Each row was made from one path, in order. Every step used is in the known rows, and no mark comes twice. Write each row's path.
In the rows, zero is written as 128.
Known rows:
fusena, figer, luzus, likap, seva: [130 220 154 145 128 148 174  88 138 182 133 180 166 110 178 124 169 174
 172 155 134 172]
feri, likap, luzus: [109  70 137 105  93 107 143  89 141 128 124  80 146  73 130 113 173 152
  94 172 180 152]
figer, feri, likap: [114  71 150 130 116  89 119 113 121 151 145  98 105 142 118 154 107 146
 109 170 168 153]
feri, likap, luzus, figer: [121  88 126 104 109 109 143  59 157 126 132  79 150  78 111 126 154 148
  83 168 183 136]
dubetok, feri, likap, luzus, figer, seva: [ 99 113 116  43 142 101 161  45 165 123 106  84 126  70 136  99 151 137
  84 160 190 138]
seva, likap: [136 138 135 122 132 142 140 139 133 160 129 140 142 132 146 141 149 102
 125 124 136 144]
figer, feri, likap, seva: [103  97 164 126 116  83 146 129 138 172 146 143 106 140 157 184  94 160
 131 198 191 146]
fusena, figer, seva: [118 185 130  94 144 139 162  95 140 143 114 160 137 116 116 101 130 154
 150 110 102  93]
feri, likap, luzus, figer, gugis: [137 126 105  96 102 115 155  71 145  89 116 106 132  98  95 121 131 174
  61 149 186 146]
dubetok, feri, likap, seva, figer, gugis: [117 157 124 104 140 132 208 105 119  98 112 134 117 117 173 157  89 135
 111 137 205 194]
luzus, figer: [142 151 113 125 141 129 127  93 142 118 133 122 134 129 108 137 100 124
 111 127 133 111]
feri, likap, luzus, figer, seva: [112  97 116  74 122  95 152  53 168 132 125 100 126  95 119  98 152 166
  96 170 184 108]
feri, likap: [114  76 133 135 119 121 140 116 123 151 132 101 137 109 122 125 138 139
 115 145 169 174]
figer, gugis, likap: [163 172 105 144 116 118 126 126 114 110 124 162 108 156 131 158  95 161
 105  92 156 123]
seva, likap, luzus: [130 133 144  89 103 128 141 117 145 140 122 126 145 104 153 124 186 112
 106 154 150 118]
luzus, figer, gugis, likap: [173 194  92 141 132 119 127  96 131 103 130 155 114 163 112 170  70 157
  90  95 153 106]
dubetok, feri, likap, luzus, figer: [108 105 125  73 127 117 147  54 159 113 116  55 146  57 128 129 148 117
  71 161 186 167]
dubetok, feri, likap, luzus: [ 98  80 140  76 114 114 149  87 141 123 110  59 146  47 149 112 175 124
  86 161 183 184]
fusena, figer, gugis, likap, feri: [135 198 140 151 114 157 146  99 115 145 113 171 169 120  90 146  84 155
 129  69 113  91]
fusena, figer, seva, likap: [128 198 137  91 145 151 176 104 142 174 113 174 152 126 134 117 148 127
 148 105 112 100]
likap, seva, figer, feri: [124 161 156 127 125  96 160 110 129 116 150 161  87 186 172 189  63 137
 149 189 158  85]
dubetok, feri, likap: [105  87 135 108 141 127 142 109 129 139 116  77 136  81 140 132 138 108
 103 129 172 203]
likap, seva, figer, luzus: [135 163 137 145 155 131 161 102 126 120 150 155 156 162 195 152 126 120
 162 184 151  93]

Write each row's path:
[124 152 112  64 131 101 143  63 170 110 115 134 116 119 124 100 139 155
 109 160 143  63] | likap, luzus, figer, seva
[143 140 129 149 155 134 134  85 113  99 153 113 155 166 158 127 134 105
 142 157 123  92] | seva, figer, luzus
[107  96 139 133 118 111 168 132 141 172 134 140 143 105 165 158 127 154
 136 167 201 172] | feri, likap, seva
[139 153 134 160 121 134 150  95  99 106 126 148 132 166 122 150  67 134
 124  89 143  86] | seva, figer, gugis, likap, feri
[148 190 114 141 115 113 156 139 136 129 122 208 115 154 170 186  85 175
 124 122 178 123] | figer, gugis, likap, seva
[110  71 160  96  86  76 125  87 139 133 142  86 115 114 128 138 147 161
  92 199 177 128] | figer, feri, likap, luzus
[ 95 114 148  96 145 130 148 137 137 196 111 169 142 137 133 101 144 103
 154 112 125  96] | figer, seva, likap, feri
[113 107 143 145 126 114 189  99 130 138 144 129 132 122 170 163 103 139
 139 176 205 152] | feri, likap, seva, figer
[140 134 136 122  92  99 119  92 145 122 131 114 138 110 152 153 148 151
 104 155 164  94] | gugis, likap, luzus
[130 143 122 133 119 123 203 106 120 104 131 158 118 139 159 157  87 160
 120 154 206 163] | feri, likap, seva, figer, gugis
[152 174 107 126 129 139 163 105 103  60 122 146 100 168 119 129  91 143
 115 108 133 120] | seva, figer, gugis
[113 122 144 127 170 124 174  84 124 134 143 101 167 114 209 156 132  96
 136 183 196 170] | dubetok, feri, likap, seva, figer, luzus
[117  77 162 106  93  81 147  54 124 100 150  67 106 139 134 149 125 151
  99 206 185 116] | seva, figer, feri, likap, luzus
[115 107 151 162 123 120 112 120 126 170 133 134 155 128 129 152 103 118
 139 109 139  90] | gugis, likap, feri
[ 98 170 163  98 144 158 170 113 139 202 108 177 173 116 114 103 139 115
 163  95  99  82] | fusena, figer, seva, likap, feri
[103 109 158 126 134 149 134 146 126 187 119 143 173 123 131 128 137  85
 137 116 121 124] | seva, likap, feri
[127 141 105  61 122 127 159  66 144  82 100  87 129  71 112 123 134 144
  50 137 187 183] | dubetok, feri, likap, luzus, figer, gugis
[125 140 126  89 146 126 150 139 142 169 113 165 116 147 148 112 153 119
 138 122 140 113] | figer, seva, likap
[127 176 145 138 113 121 190  90 124 132 127 161  89 139 186 138 119 159
 162 159 181 176] | luzus, likap, seva, figer
[ 96 117 159 140 106 134 136 114 118 177 107 131 120 111 119  85 141 141
 151 113 129 184] | luzus, likap, feri
[150 183  98  85 108 124 142  82 146  67 113 140 124 123 100 125 122 165
  71 133 144 106] | likap, luzus, figer, gugis
[119 118 144 126 129  84 148  96 157 162 154 139 113 142 144 194  68 155
 117 197 196 132] | luzus, figer, feri, likap, seva
[145 157 137 155 136 131 143  67 107 120 134 108 125 161 162 102 162 137
 148 152 139 168] | seva, figer, luzus, likap
[140 202 147 150 129 156 146  70 122 158 125 131 160 113 137 100 182 162
 151 129 106 174] | fusena, figer, luzus, likap
[127  98 137 127 133  89 119  80 141 142 152  94 108 148 101 168  85 145
  94 167 173 140] | luzus, figer, feri, likap
[118 198 144  59 116 141 177  83 156 153 105 163 155  97 138 101 183 145
 130 140 120  84] | fusena, figer, seva, likap, luzus
[168 215 100 139 130 112 156 109 149 121 129 202 118 158 150 197  54 171
 111 126 181 106] | luzus, figer, gugis, likap, seva
